Each row comes from the steps of one path. Every step used is in the known rows, and no mark comes twice. Write the path behind each row, first mark first.
In the rows, zero is written as 128.
Known rows
lekem > kesa: [134 138 138 106 135 150 123 154 158 157 162 140 106 144  95 161 142 176
 151 119 172 172 138 107 103 151 124 117 100 121 122 149 143 139 160 119
 123  78 127 119 155 125 124 157 105 132 106]
kesa > lekem > zuge > sugap > leso: [144 119 124 169 142 171 176 147  89 147 132 132  86  95 151  96 109  78
 128 134 192  85 203 144  77 118  89  70 128 106 168  70 120 151 106 161
 101 163 189 165 142 118 143 172 139 125 179]
buve > zuge > fupar: [119  98 127 101 123 128 110  94 137 135 133 170 135 149 152 149 130 118
 118 130 108 150 106 100 119  96 139 136 149  95 144 118 127  97 110  74
 165 124 130 199 135 123 206 125 131 131 153]
buve > zuge > fupar > zesat > ridu > kesa: [131  85 129  95 109 139 111 120 147 131 103 159 133 167 165 162 110 103
 124 139  93 166  94  92 133  93 151 140 155 104 175 137 134 118 118  90
 139 122 138 187 123 144 183 164 102 135 169]
ridu > kesa: [130 148 136 128 117 128 110 123 181  93 129 117 115 157 128 168 140 122
 156 154 123 159 136 119 119 151 126 131  78 102 150 135 136 153 103 141
 117 122 108 117 102 135  97 142  99 115 134]
leso > sugap > zuge > fupar > zesat > ridu > kesa: [154 108 144 119  75 170 115  87 148 155 108 159 183  70 180 120 100  74
 103 181 163 137  59 127  96  87 150 117 122  63 129 153 108 141 111 147
 141 142  88 135 113 168 187 192 166 142 182]
timo > leso > sugap > zuge > dalerum: [179 140 118  94 105 147  99 126 122 126 130 143 166 124 145 123  86  90
 134 138 181  91  91 124 124  97 168 172 139 104 117 132 139 119  89 113
 126 115  85 131 159 132 184 147 189 129 181]
dalerum > zuge > sugap > leso > timo: [150  98 122 103 139 125 131 122  95 176 127 131 121  79 151 103  82  98
 112 185 156  94 120 148 154 137 113 159 124  77 171 154 122 117  98 183
 135 158 164 134 122 130 181 114 171 125 164]
sugap > zuge > buve: [130  65 142 105 112 139 145 108 119 141 154 120 153  93 156 141 155  83
  51  83 130 118 120  96 125 129 149 115 136  89 144 101 101 140 108 145
 136 151 120 164 144 117 184 170 129 151 142]
timo > leso > sugap: [162 153  93 101 123 162 105 145 118 124 114 137 144 124 131 109  84 102
 163 160 153  99 108 132 128  91 166 170 137 104 106 142 149 131  76 107
 125 116  82 134 147 125 155 125 173 136 162]
buve > zuge > sugap: [150 101 123 120 141 131 115 120 104 117 134 151 130 135 140 158 120 103
  94 140 149 167 111 116 129 148 175 129 104  53 168 103 106 111 130 102
 159 145 144 175 113 110 178 133 115 109 121]
ridu > kesa > lekem > zuge: [134 154 132 153 116 159 137 146 156 107 134 117  83 149 134 145 131  96
 151 140 144 126 200 117  95 135  99  90  90 107 173  96 143 174 102 150
  90 133 159 142 126 142  95 177  94 122 165]
palotof > ridu > zesat: [ 24 117 149 115 101 130 136 184 129 112 195 178 105 102 143 118  68 142
 141  88 148 167 125 136 142 137 140 127  97 147 132 174 116  81 128 153
 129 135 115 167 131 166 122 150 109  94 122]
latop > zesat > ridu > kesa > lekem > zuge: [123 143 114 146  67 165 125 189 142 117 128 180  72 173 133 143 129  61
 104 173 110  95 158  94 120 118 101  85 115 149 125 183  83 201 128 142
  94 156 159 164  61 157 123 178  92 128 175]
dalerum > zuge > lekem: [130 123 150  94 111 105 124 148 116 176 148 122 132 128 125 130 112 112
  85 141 101 101 160 130 145 114 105 151 114 117 199 125 138 120 167 155
 115 116 183 138 146 155 155 132 123 125 148]
leso > sugap > zuge: [142 122 140 138  82 163 109  86 116 156 125 155 193  61 157 122 109  83
  82 159 173 120  77 140  97  94 151 107 104  47 107 124 105 126 126 147
 141 154 108 129 123 162 177 168 184 132 139]
latop > zesat > ridu > kesa > lekem > zuge > fupar: [129 142 115 139  67 165 128 173 158 120 131 184  72 169 145 131 133  63
 115 183 114  96 153  87 110 108  92  93 126 155 119 192  82 200 114 134
 110 148 139 173  62 149 145 175  95 135 196]
kesa > lekem > zuge > sugap > leso > timo > befotat: [157 138 122 157 161 193 181 147  87 144 103 150  70 103 150  68 116  90
 113 138 190  62 197 150  82 124  79  75 126 106 171  89 117 152  99 163
  96 172 191 151 173 120 145 177 144 126 180]
timo > befotat: [121 162 145 135 139 165 136 124 112 100  84 143 115 119 128  84 150 139
  90 123 130 104 126 153 111 126 122 103 121 114 141 149 121 145 119 135
  99 107 117  49 193 125 127 153 133 128 134]
kesa > lekem: [115 128 127 158 122 147 129 162  85 150 125 123  83 121 105 107 150 102
 144 116 152 111 196 167  88 121  96 104 138 141 156  57 134 119 106 128
  99 161 191 150 148 135 109 157 124 147 190]
fupar > zesat > ridu > kesa: [147  97 134 118 101 146 135 187 138 124  69 108 125 157 156 147  83  98
 133 146  95 156 106 111 157 122 159 138 154 153 184 163 138 165 149 156
  76 122 150 100 114 171  89 204  76 141 158]
latop > zesat: [128 153 101 146  76 159 104 152 134 124 126 170 113 135 137 135 130  88
  94 172  89  98 131 111 114 108 103 115 130 141  95 151  91 161 132 121
 132 158 112 136  68 143 140 154 102 114 145]
zesat > ridu > kesa: [117 108 152 111 113 112 137 163 157 109 129 137  96 190 109 156 134 112
 155 139 147 156 117 109 154 156 142 123  98 140 149 204 109 161 123 148
  97 119 158 146 101 144 101 133 120 148 158]
latop > zesat > ridu > kesa > lekem: [117 141 115 145  65 152 107 188 138 119 126 174  74 177 114 147 143  67
 117 175 108 109 147 114 118 125 103 101 112 154 122 177  79 181 118 137
 101 161 154 156  58 158 115 168  89 135 185]
palotof > ridu: [ 54 120 145 100 107 127 123 167 112 141 192 156 132  82 141 111  76 125
 126 114 160 150 134 146 145 156 116 144 115 141 161 158 111  72 149 121
 146 125 132 161 154 131 108 131 140 115 123]
latop > zesat > ridu: [118 131 111 133  71 143 114 180 128 125 126 183  95 165 123 135 130  79
  96 169 100 102 121 103 136 118 115 107 131 164 101 199  76 170 139 128
 113 155 143 154  62 150 136 149 108 135 163]
kesa > lekem > zuge: [132 133 123 164 127 170 166 165  90 144 131 130  77 116 140  98 120  89
 121 110 157  77 223 125  92 104  89  71 145 132 163  72 138 155 129 142
  89 146 201 163 161 136 126 177 120 137 169]
palotof > ridu > kesa > lekem > zuge: [ 58 136 147 119  99 150 128 178 133 126 196 150  99  94 147 123  79 102
 142 125 171 147 183 140 120 161  94 118  89 125 194 137 120 103 130 139
 118 128 155 171 153 141  81 168 120 112 149]
fupar > zuge > buve: [183  85 123  95 173 176 146 143 126  99 187 105 186  85 146 130 139  55
 107 118  85 141 132  95 188 109 102 159 143  86 108  80 137 132 106 150
 119 101  87 182  99 127 145 144 117 152 100]
kesa > lekem > zuge > sugap: [158 136 121 172 143 177 173 160  89 140 136 129  72  94 145  92 119  83
 117 131 189  92 218 131  83 129 101  73 132 110 175  69 124 166 123 149
 104 152 184 162 142 118 137 176 109 131 173]
leso > sugap: [150 151 115 143 103 170 105 109 114 138 116 154 173  73 129 115 103 107
 124 173 166 138  94 153 107  99 136 126 111  70 102 136 128 131 123 128
 127 140 101 122 108 164 131 139 172 133 120]
fupar > zuge: [167 108 145 113 162 156 130 128 136 109 174 110 186 100 157 131 117  69
 127 140  86 133 119 112 176 102  99 146 127  93 102  90 136 111 131 158
 136 100 103 163 110 135 154 144 136 131 116]
buve > zuge: [113 101 126 117 118 125 104 127 108 124 127 156 137 164 132 170 120 113
  99 110 103 148 121 109 141 110 159 124 125  82 147 103 127 103 139  90
 134 135 169 179 137 138 159 134 129 120 113]
palotof > ridu > kesa > lekem: [ 52 134 148 114  94 138 111 178 127 131 192 147 101  96 130 127  93 109
 152 126 168 162 169 160 117 170 100 136  88 128 193 128 120  86 120 130
 125 136 148 166 146 140  76 155 119 117 160]
ridu > kesa > lekem > zuge > buve: [142 141 121 146 122 172 145 154 148 102 140 114  80 139 131 145 144  87
 141 130 141 128 208 108  99 138 100  96 100 101 174  93 143 182  92 146
  82 133 152 152 119 137  88 179  86 135 156]

Which path is each row?
[153 102 131 108 113 160 140 134 163 148  90 130 106 128 168 103 115 109
 163 166 117 142 116 118 106  98 109 144 183 168 172 150 139 146  94 123
 125 120 111 146 123 140 158 175  96 159 224]  zuge > fupar > zesat > ridu > kesa > lekem
[139 132 121 154 132 178 171 141 112 151 134 137  78 106 155  84 125  92
 136 125 160  78 214 120  77  93  76  79 161 139 157  81 136 153 106 133
 108 137 175 178 158 128 155 168 124 147 195]  kesa > lekem > zuge > fupar
[136  97 131  93  95 135 121 142 136 171 114 121 118  98 174 112  85  96
 126 175  95 115 130 108 156  91 116 162 179 133 188 176 151 149 112 158
 114 100 145 124 127 163 172 156 117 158 201]  dalerum > zuge > fupar > zesat > ridu > kesa
[173 127 154 132  73 148  99  87 123 146 137 162 207  77 154 136 107  90
  88 141 211 122  69 143 104 104 142 128 115  68 120 123 110 118 139 137
 131 141 108 119 124 175 171 171 196 120 147]  leso > sugap > zuge > dalerum
[160 133 123 124 138 168 186 102 165 131 139 153 121 107 197  95  94 112
 117 139 143  81 151  62 110  88  99  93 160 130 131 164 131 176 127 128
 141  97 102 168 140 115 196 150 125 127 136]  lekem > zuge > fupar
[174 105 140 125  96 152 147 202 131 123  81 117 117 160 162 143  74  89
 130 128 132 133 134 105 148 119 138 126 167 170 207 149 148 173 162 154
  50 115 174 108 127 184  85 224  84 136 173]  fupar > zesat > ridu > kesa > lekem > zuge > dalerum
[167 112 124 118 129 176 191 130 158 134 110 143 122 116 214  93  70  98
 112 142 128  89 139  56 130  80 115  95 185 148 154 180 134 190 145 138
 117  94 116 157 142 134 184 184 108 135 151]  lekem > zuge > fupar > zesat > ridu
[151  99 129 130  99 164 152 201 126 130  71 111 107 152 167 133  74  85
 128 139 106 133 142 107 146 109 144 112 159 154 195 148 143 182 151 163
  59 125 175 116 126 172  89 223  75 142 168]  fupar > zesat > ridu > kesa > lekem > zuge
[158 128 116 157 156 178 180 148  93 154 117 146  74 105 148  84 107  86
 128 139 191  70 197 141  89 121  83  83 131 110 166  81 122 146 102 160
 106 179 194 179 151 123 146 167 142 126 180]  kesa > lekem > zuge > sugap > leso > timo
[164 139 124  87 114 152 109 128 128 142 121 137 161 128 141 118  95  91
 123 148 152  93 101 129 113  93 165 159 117  91 124 122 132 120  96 119
 138 126  89 151 163 125 190 151 172 128 176]  timo > leso > sugap > zuge > lekem
[120  95 124  99 152 128 143  94 133 161  84 164 147 151 137 119  97 134
 160 144 132  78  75 160 140 105  81 148 122 120 102 155 118  76  69 154
 124 197 155 169 142 134 154 109 215 112 140]  sugap > leso > timo
[187  85 149 118 180 156 144 102 133 114 174 108 195  70 174 125 103  56
 137 171 137 143  92 133 161 126 100 147 100  59 112  92 109 105 102 182
 157 129  85 165  86 106 181 136 164 110 131]  fupar > zuge > sugap > leso
[160  89 121 121 108 176 159 207 121 123  79 109 108 142 160 138  87  78
 117 128 105 138 148  96 149 113 147 116 168 151 199 142 141 190 140 159
  52 126 168 127 121 170  87 222  65 151 160]  fupar > zesat > ridu > kesa > lekem > zuge > buve
[168 114 127 141 151 161 193 106 131 120 141 137 135  92 194 111  71  91
 109 156 188  91 139  93 114 127 120  83 112  80 144 150 102 173 125 172
 131 133 122 150 118 105 180 153 149  94 115]  lekem > zuge > sugap > leso
[127  86 128 105 107 146 113 135 132 141 102 155 117 163 156 155 117  94
 127 139  99 157 120 104 121  90 142 135 159 107 184 112 135 114 110  86
 128 132 160 192 131 147 177 173 103 141 191]  buve > zuge > fupar > zesat > ridu > kesa > lekem
[125 114 154  96 123 112 117 130 129 136 132 163 147 195 117 180 137 120
  80 106  96 153 130 115 126 115 144 130  92  89 182  88 119  87 173  88
 136 139 175 202 143 141 166 140 109 101 116]  buve > zuge > lekem
[143 117 124 150 123 180 177 166 105 157 115 138  75 114 163  84 107  82
 132 122 152  82 201 116  91  89  90  80 178 157 174  99 136 164 120 137
  90 135 188 171 157 141 147 193 111 155 207]  kesa > lekem > zuge > fupar > zesat > ridu
[ 82 141 157 116  91 137 121 183 134 118 205 156 108 105 146 133  78 106
 145 112 197 146 177 137 124 168  92 131  99 140 201 138 126  96 140 131
 110 117 153 165 150 155  80 167 126 104 156]  palotof > ridu > kesa > lekem > zuge > dalerum
[156 133 110  95 111 157 107 127 119 134 122 136 154 114 148 113  87  88
 131 149 155  90  97 125 120  89 175 157 132  89 108 132 137 126  80 120
 136 125  86 141 162 121 187 145 183 136 176]  timo > leso > sugap > zuge
[146 144 126 145 112 175 141 143 163 115 113 116  87 136 158 135 119  93
 156 156 130 127 186 113  88 119  94 100 118 118 184  98 149 176  98 149
  95 127 141 138 125 143 110 196  82 127 186]  ridu > kesa > lekem > zuge > fupar > zesat
[123 111 148 125 116 135 160 166 154 124 131 145  71 177 127 131 136  94
 161 141 159 133 156 104 124 135 116  98 117 150 166 181 115 174 107 149
  91 120 173 173 117 141 120 154 114 160 198]  zesat > ridu > kesa > lekem > zuge > fupar
[155 132 161 116  89 162 113  96 143 173 139 163 191  88 139 141 122 103
  79 154 181 141  86 139  77 104 138 105  69  50 129 118 104 124 160 140
 146 140 112 140 138 163 176 184 164 121 134]  leso > sugap > zuge > lekem > kesa
[163 132 108  89 113 162 108 111 132 139 122 142 154 108 160 104  93  91
 141 155 159  91  91 120 112  81 163 163 144  94 107 140 136 125  66 112
 151 121  67 149 159 113 208 142 183 145 196]  timo > leso > sugap > zuge > fupar
[131 128 157  84 115 115 124 159 134 192 159 128 121 137 109 146 121 135
  94 136 125 126 167 121 131 127 104 144 101 113 195 134 144 124 182 149
 113  94 182 135 158 154 152 148 112 128 136]  dalerum > zuge > lekem > kesa
[159 111 144 107 108 100  91 131 117 108 147 167 160 184 126 187 119 121
 103  90 157 149 108 108 146 123 150 153 141 112 165 108 133  89 157  77
 116 116 167 163 136 161 152 137 143 106 126]  buve > zuge > dalerum
[135  65 165  99  95 132 142  91 150 168 115 132 151 102 201 117 116  88
  85 128 124 112  79  99 108  95 141 118 166 127 157 141 103 129 123 147
 158 138 113 150 151 129 225 192 133 149 209]  sugap > zuge > fupar > zesat > ridu
[146  85 120 107 153 132 121 101 107 131 112 168 137 145 143 154 105 107
 107 148 151 145  89 132 134 138 154 138 104  51 158 115 105  86 105 116
 158 176 157 194 119 113 190 123 156 102 130]  buve > zuge > sugap > leso > timo
[152 106 125 125  92 179 119  95 112 147 136 149 194  52 150 123 122  74
  69 142 170 129  86 128 107  97 153 116 114  41 110 117 105 138 109 144
 133 156  97 142 119 156 170 171 172 148 131]  leso > sugap > zuge > buve
[214 119 161 104 151 129 117 135 144  96 192 122 206 122 151 146 115  78
 130 118 141 133 106 111 182 115  87 174 141 123 117  91 145 102 148 144
 115  81 105 146 110 156 144 148 153 117 127]  fupar > zuge > dalerum
[152 111 124 120 126 127 125 138  93 159 148 114 114  68 145 107  94  96
  97 175 150 119 145 131 148 148 136 149 126  81 184 138 127 143 126 168
 137 125 150 114 115 126 166 122 128 133 158]  dalerum > zuge > sugap
[171 102 129 131 114 169 157 195 125 122  71 110 103 137 169 126  75  75
 126 154 128 145 135 109 139 130 152 114 149 138 207 144 134 186 151 168
  69 129 162 115 113 163  99 222  68 136 173]  fupar > zesat > ridu > kesa > lekem > zuge > sugap
[135  90 130 116 126 121 129 120  91 168 143 118 134  67 150 116  83  94
 113 179 160 108 126 149 145 134 122 148 123  71 172 145 119 124 105 185
 134 146 156 119 114 124 177 119 170 124 163]  dalerum > zuge > sugap > leso
[ 63 133 149 113 100 153 132 164 146 132 197 156  99  88 157 112  84 105
 150 134 176 145 176 134 110 153  86 123  99 131 192 142 121 103 117 129
 132 123 135 184 151 135 104 163 119 117 167]  palotof > ridu > kesa > lekem > zuge > fupar
[129 117 158  85 129 121 111 144 143 150 149 165 137 202 103 198 143 143
  92 101 117 175 134 105 112 129 143 123  77  86 181  98 125  93 187  82
 135 115 174 195 155 142 162 155  97 102 106]  buve > zuge > lekem > kesa
